Each row was made from one small tree. The marks that hang from a mark follow it in brackets, in alphabetical order. Every link used is in the known rows. Write each row's tree.
Known rows:
J(E(N(X(H Y(P(T))))) S):  46 -31 -31 -23 -12 -18 -20  30 -32 -35  -9  25  -4   8   0 -20   6  22 -25 -35  29   2 -36 -18 -29  -9   6  -1  44  -9  48  13  13 -52  10  13  11   3   2   0 -25   9  -6   8
J(E(N(X(H T Y))) S):  15 -33 -36 -31   2 -27  -7  22 -27 -30 -19  25  -1  11  15 -18  14  16 -14 -31  24 -12 -33 -13 -44 -19   8   1  35 -11  28   9  16 -50   0  23  22  11   2  -2 -19  -3  -4  13
G(H N(X)):  23 -29  -9   4  16 -18   7 -30 -10  37 -11  -2   2   6   8   9 -10  10  12  -2   5   4   5 -22 -10  11 -15  -2  13 -14  20 -10  22 -21  11   3  -7   3   6  -1  19  -6  30 -17
E(N(J)):  15   4 -15  -1  -3   5   2   4  -7  -8  -4   4  -7   4  10 -10  -6  16   0   3   6  -2 -12  -5  15  10 -19   1  -5 -10  18   3  10  -4   6   9 -12  10   3   3  -4   8  -2 -13
N(J):   6  -1 -13   0   4  -7   5   3   4  -4 -12  -2  -5  -4   6  -4  -8  16   1   6  -1  10  -4   2   8   6 -15  -3   0  -7   5  -1 -15  -2  -3   3  -9   4  -4   3  -1   7   6  -2
G(B H M(F) N Y):   8 -29  -7 -18  20 -38  19 -77   3  30 -24   3  22  12   4  44   2  25  36 -11   3 -10  41 -11 -52  26   2  22  -8 -19  45 -31  45 -37  40  -2 -12 -15  13   4  49  19  35  -8
P(T(X(H))):  14 -10   7   2 -20 -23  -3  27 -19  -8  -1  11  -6  -7 -10   8   9   1 -21  -4   9  14  -2   3 -13 -18   0   0  17  -3  -6  10   3 -16 -13  -5   2  -1  12   1  -9  10 -11   2
P(T(X(H Y))):  13 -10   2 -10 -24 -30  -8  29 -15   1 -11  18   0 -12 -10   8  19   3 -25  -6  15  13  -4  -3 -38 -27   6   4  22   1  -1   8   2 -15 -12   3   8   0  10   4 -20   8 -14   1
B(L):   1  10   1  10   3  -6  -3  -3  -4  -5 -10   8   4 -22  13   2   1   0  -3 -10  -7   8  -3  -8   2  -3   3   3  -1   5  -8   1  -8  -6  -1  -1  10  -1   8   0  -7   8  -3  -2
S(J(E(N))):  -4  -6 -17  -8 -11   8  -3   9  -5 -25   6   9 -10  15   7 -17  -3   3  -2 -16  13 -10 -12 -16 -10   0  13   8   0  -7  20  10  32 -10  20  -1   8   8  -3   3  17  20   6 -18
A(F):   3   6   1  -5   4   3  -2   5  -9   8   6   2   3   1  15  -4   0  -3  -8   0  -2   8  22  -3   0  -2   0   1  -5   8   4  -6 -10  -9  -4   9  -3  -2 -10   6  -8   4  -6   9
J(E(N(X(H T))) S):  19 -34 -35 -21   7 -21  -5  18 -26 -35 -10  18  -3  17  12 -19   7  13 -15 -27  18 -12 -32 -10 -17 -10   2  -4  28 -11  20  13  16 -46   0  20  20  10   1  -4  -9  -3  -4  12
S(J(E(N(X(H T Y(P)))))):  24 -23 -43 -27 -20 -16 -11  25 -14 -55 -16  24 -10   3   6 -22  -3  13 -33 -28  39   2 -26 -23 -30  -1  16  20  42 -13  33 -21  15 -27   6  10  11   6   6   7 -11   5   0 -16
E(J(S) N(X)):  18  10 -22   1  -4  10  -1  15 -12 -18  -9   6  -6  16   5  -8  -3  13  -1  -8  16  -5 -24 -13  18   4 -10  -9   3  -9  23  18  15 -23   4  22 -12   4   1  -6 -12  -5  -4  -3
N(J(S)):  11 -10 -22  -1  11 -12   5   7  -5  -5  -8   0  -2   2   2  -9   0  20   6  -7  -5   1 -18  -1  10   3  -7  -9  -3  -8   2   9 -13 -15  -6   3   0   5  -6  -1  -3   9   6  16
S(J(E(N(X(H Y))))):   3 -21 -45 -20 -15  -7   3  12 -11 -29 -21  21  -8  12   9  -9  -4  14 -10 -16  22  -3 -13 -23 -47  -9   7   9  28 -11  27   9  28 -30   9   9   8  10   0  12  -4  16   0 -20
J(E(N(X(H))) S):  18 -23 -31 -10   6 -10  -2  14 -27 -26  -7  12   2  26   8  -8   0  20  -7 -21  16 -13 -29 -10 -20  -8  -2  -7  19 -10  26  20  13 -48   4  19  12   9  -4   0  -8  12 -10   6
X(H T Y):   1  -9 -18 -29  -9 -24  -5  10  -5 -12 -22  16   1  -7   1  -5  14   3 -17 -10   9  -5  -5   0 -40 -17  10   6  26   1  -7 -12  -2 -10 -18  11  14   5   7   4 -17  -3  -9   9
M(F): -5  8 -4  3 -3  3  0 -6  2 -4 -1  1  2  8  5 14 -7 14 -7  3  0  3 17  9 -1  8 -3 13 -1  8  6  2 -5 -4 11 -4 -7 -4 -6 -1 -3  3 11  5
M(F G(N Y)):  11  14  -9   0   0 -17   1 -19  10 -21  -9   5   4  14  20  21 -12  16   8  -3   7   9  29  10  -8  11  -2  23 -11  -3  28 -12  11 -24  38   7   2  -7  -4  -2  -2   0  27   3
J(E(N(X(H T Y(P)))) S):  32 -29 -34 -29  -5 -27 -18  29 -26 -48  -9  22   5  11   8 -18   7  19 -26 -38  34  -6 -41 -13 -30  -9  10   8  42 -12  37 -12   5 -51   4  21  18   5   4  -4 -28   1  -5  13
G(B H M Y):   2 -26  -5 -15   9 -26  20 -52   9  12  -8  10  21   2  -6  27  11   8  36 -13   5  -9  23 -11 -45  13   2  13  -9 -20  26 -35  37 -23  21   1  -7 -14  15   6  45  22   9  -7
E(J(S) N(X(H Y(P)))):  32  12 -36 -13 -20  -4 -11  21 -22 -37 -24  20   4  15  -4  -1  -5  22 -23 -23  26  -5 -30 -12 -16  -1   2   2  31 -13  36  -5  -2 -36  -5  29 -11   2   6   2 -29   8 -19   3
M(G(B H N Y)):  15  -5  -6  -6  16 -39  11 -43  10  12  -9   4  13  13   6  19  -3   4  34  -8   9  -4  24  -7 -26  14  -3  15  -6 -19  30 -27  36 -30  33   5   1  -3  13   3  38  16   7 -11
X(H T Y(P)):  14  -4 -16 -26 -18 -25 -13  16  -8 -31 -18  14   7  -9  -3  -2   7   6 -27 -18  20   0 -13   4 -26  -8  16  16  34  -4   5 -32 -14  -9 -17   9   7  -2  10   2 -18  -5  -8   8
G(H M N):   9 -21   3  -9  14 -25   6 -42 -10  36 -18  -1  10   7   5  17  -4  12  21 -10   0 -11  11 -11 -24  13  -1  -1   3 -17  21 -12  28 -19  16   2  -3  -1  11   0  37  10  51  -3
S(J(E)):  -5 -13 -17  -5  -6  -3   4   5   7 -15  -2   4 -12   5  -1 -12  -8   1   0 -12   8   0  -5 -13 -10  -1  16   3  -1  -6   9   5  10  -2  16  -7  12   3  -9   2  15  18  16  -9

Which tree is each row?
 14 -26  -9 -12   3 -26  14 -62  -6  26 -16   6  21  14  13  42  -4  26  24 -12   1  -7  37  -5 -45  16   2  16  -5 -11  38 -25  33 -29  35   1  -5 -17   6   1  31  15  52  -2 -> G(H M(F) N Y)
 33  -3  11   5 -23 -22 -10  32 -20 -24   5   9  -1  -6 -17   8   1   8 -33 -10  16  20 -11   3  -2 -11   2   7  26  -6   5  -9  -9 -17 -11  -7  -2  -6  11  -2 -12  14 -13   0 -> Y(P(T(X(H))))
 17 -36 -52 -16  11 -33   6  13 -12 -13 -35  14  -2   5   6 -10   2  36  -7 -18  11   7 -31  -9 -41 -14  -7  -7  26 -13  27  15 -25 -48  -4  17  11   4 -10   6 -20  15   2  20 -> N(J(E S) X(H Y))
  2   8  -9  -3   4 -21   8 -16  17 -31   2   9   7   1   0   8   3  -4  19  -2  12   1  15   7  -4   8   1  17 -14 -13  15 -18  13 -19  23   2   2  -5   4   3  11   8 -19  -5 -> M(G(B Y))
 15   4   2  -3 -25 -27 -12  21 -16 -20  -5  11  10  -2 -12  22  -2  15 -27 -14  25  13 -11   4 -38 -19  10  13  25  -2   9 -31 -12 -21 -13   7   1  -4  11   0 -21  14 -22   5 -> T(X(H Y(P)))
  0  -1  -2  -3 -19 -25   0  16 -13  -4 -11  13  11  -2  -8  15   8  12 -17  -8  14   3  -7   2 -51 -26   7   6  13  -1  -3  -8  -5 -20 -13  11  11   1   6   2 -18  12 -18   9 -> T(X(H Y))
 27 -17 -35   4  10   0   6  10 -14  -8  -2   4  -5   7  12 -16  -3  23  -1  -5   9   1 -30 -13  21   8 -21  -8   3 -10  19  15   5 -31   2  11  -7   8  -3  -2 -13   2   4   1 -> E(N(J(S) X))
 23 -35 -38  -1  25 -19   6  11  -6 -11 -15   1  -5   4   4 -16  -8  29   4 -13   7  12 -31  -8   5   0 -16 -12   9 -14  24  16 -18 -36   9  11   2   3 -16  -5  -5   8  16  11 -> N(J(E S) X)
 55 -22 -43 -17 -13 -18  -9  31 -29 -26 -23  21  -8  -4   1 -22   8  30 -27 -17  27  12 -35 -18  -6  -2 -14   0  40 -14  37  11  -6 -43  -4  10 -10   6   3   5 -32   5  -6   1 -> E(N(J(S) X(H Y(P(T)))))
 12   8 -29  -8  -7   2  -2  14 -13 -15 -14  11  -4  14   8  -9   6  14  -5 -12  20  -7 -23 -16  -9  -3  -5  -6   8  -9  31  14  19 -29   2  26  -6   3   4  -3 -23  -6  -3   1 -> E(J(S) N(X(Y)))
 29  -3  -9 -20 -23 -16 -16  23 -15 -18 -14  17  -2  -9 -10  -6   8   5 -25 -11  17   8  -6   1 -24  -9   9   8  37   2  17  -5  -8  -9  -6  -2   1  -1  10   7 -20   7 -12   2 -> X(H Y(P(T)))
 33 -26 -26 -18   2 -19 -21  23 -19 -40  -1  14   0   1  11 -24   5  20 -17 -34  36   0 -40 -17 -13  -6  12   5  29 -14  41 -12  14 -44  13  23  19   2   3 -11 -23 -10   8  11 -> J(E(N(X(T Y(P)))) S)
 16   3  14   5 -17 -16 -13  18  -9 -14   7   4   8 -10 -11  13   0  10 -18 -12  26  14 -13   0 -16 -14  10  11  12  -3  15 -30  -9 -13   0   6   1  -9   7  -6 -18   5  -7   5 -> T(X(Y(P)))
 41 -20 -51 -22  -6 -26  -6  25 -25 -44 -23  20   0   2   5 -22   4  31 -29 -21  27   4 -43 -12  -9   2  -9   6  42 -14  27 -17  -9 -45 -14  20   1   9   6   2 -31  -1  -2   6 -> E(N(J(S) X(H T Y(P))))
 10   2  -9  -5  11 -33  10 -48   8   7  -9   5  16  20   8  33  -5  16  27  -9   6  -2  39   4 -33  22  -5  30  -6 -13  39 -26  31 -33  43   2  -7  -6   6   1  38  14  20  -8 -> M(F G(B H N Y))
  7 -28 -46 -30 -16 -20  -1  19 -13 -39 -23  27 -14   5  12 -23   6   7 -18 -20  26  -3 -21 -21 -43  -8  13  13  33 -12  20   1  25 -29   5  15  15  11   3   8  -9   2   5 -14 -> S(J(E(N(X(H T Y)))))
  7   0 -30 -11  15 -42   5 -15   1 -10 -45  15   3  10  10  23  -4  24   1   3  19  10  20   4 -43  10  -6  30  29 -13  32  -4   3 -46  26  13 -11   7  -1   6  -2  -2  12  -3 -> M(F G(B N(X(H Y))))
 17  -6  -7  -2   5 -29   4 -51   2  -9 -10  13  29 -15   5  47   3  28  14 -26   7   8  30  -7 -36  23   7  35   0 -16  35 -50  18 -34  34  -3 -11 -21  20   2  26  35  20  -4 -> G(B(L) H M(F) Y(P))
  8 -17 -27   1  -6   9   2   8  -2 -27  -2   8 -16   9  10 -20  -9   7  -2  -7  23   3 -15 -25  -2   7  -1   5   6 -11  28  11  29 -20  21   1   3   8  -4   3   7   7  13 -26 -> S(J(E(N(X))))
 24 -22 -41  -1  11 -20  15  11 -15 -14 -25   5   1   3   1  -5  -3  25  -8  -5  -1   9 -23  -2  -5  -2 -20  -9  23  -8   1  12 -24 -34 -16   8  -7   5  -8   6 -16   6  -8  11 -> N(J(S) X(H))
 18  -7 -10  -9 -15 -10   4 -39   1  -6   2   8  24   6   2  41  -7  22   5 -20  10   1  28   0 -29  20   2  26   3  -8  36 -46  12 -20  33  -2 -10 -24   4   1  16  23  35   3 -> G(H M(F) Y(P))
 20 -11 -44 -11 -10 -10   6  11 -13 -10 -30  20  -5   1  10  -6  -4  27 -13   3  17   6 -17 -11 -24   0 -22   3  20  -9  27   5   0 -29  -3  20  -9  13   5  10 -24   5 -10 -16 -> E(N(J X(H Y)))
 15   4  -8   3  20 -47   7 -45   4   5 -16  10  17  -8  17  20  -1   3  32 -18   1   6  19 -16 -22   8   0  18 -11 -17  22 -27  28 -34  33   3   7  -1  20   3  32  21   8 -14 -> M(G(B(L) H N Y))
 22 -30 -27   5  40 -48  20 -55  -6  35 -49   5  11 -15  18  34  -9  43  23  -7  -1  18  20 -21 -18  29 -25  19   9 -29  35 -14  15 -50  31  -3 -26  -5  14   4  31  23  54 -17 -> G(B(L) H M(F) N(J X))
 14 -29 -47 -14   3 -27   5  11  -6  -6 -37  14  -6   2   6  -3  -8  29  -9  -8  15  15 -18  -8 -35 -11 -14   0  25 -13  31   6 -24 -34   4  18   1   6  -5   9 -17  14   3  -3 -> N(J(E) X(H Y))
 14   0 -23  -8   4   0   3   7 -16  -8   0   4  -1   9  10 -16   1  22   2 -10   1  -9 -24  -7  12   4 -12  -6  -4 -10  15  14  10 -18   0  11  -4  10  -3   1  -6  14   0   8 -> E(N(J(S)))
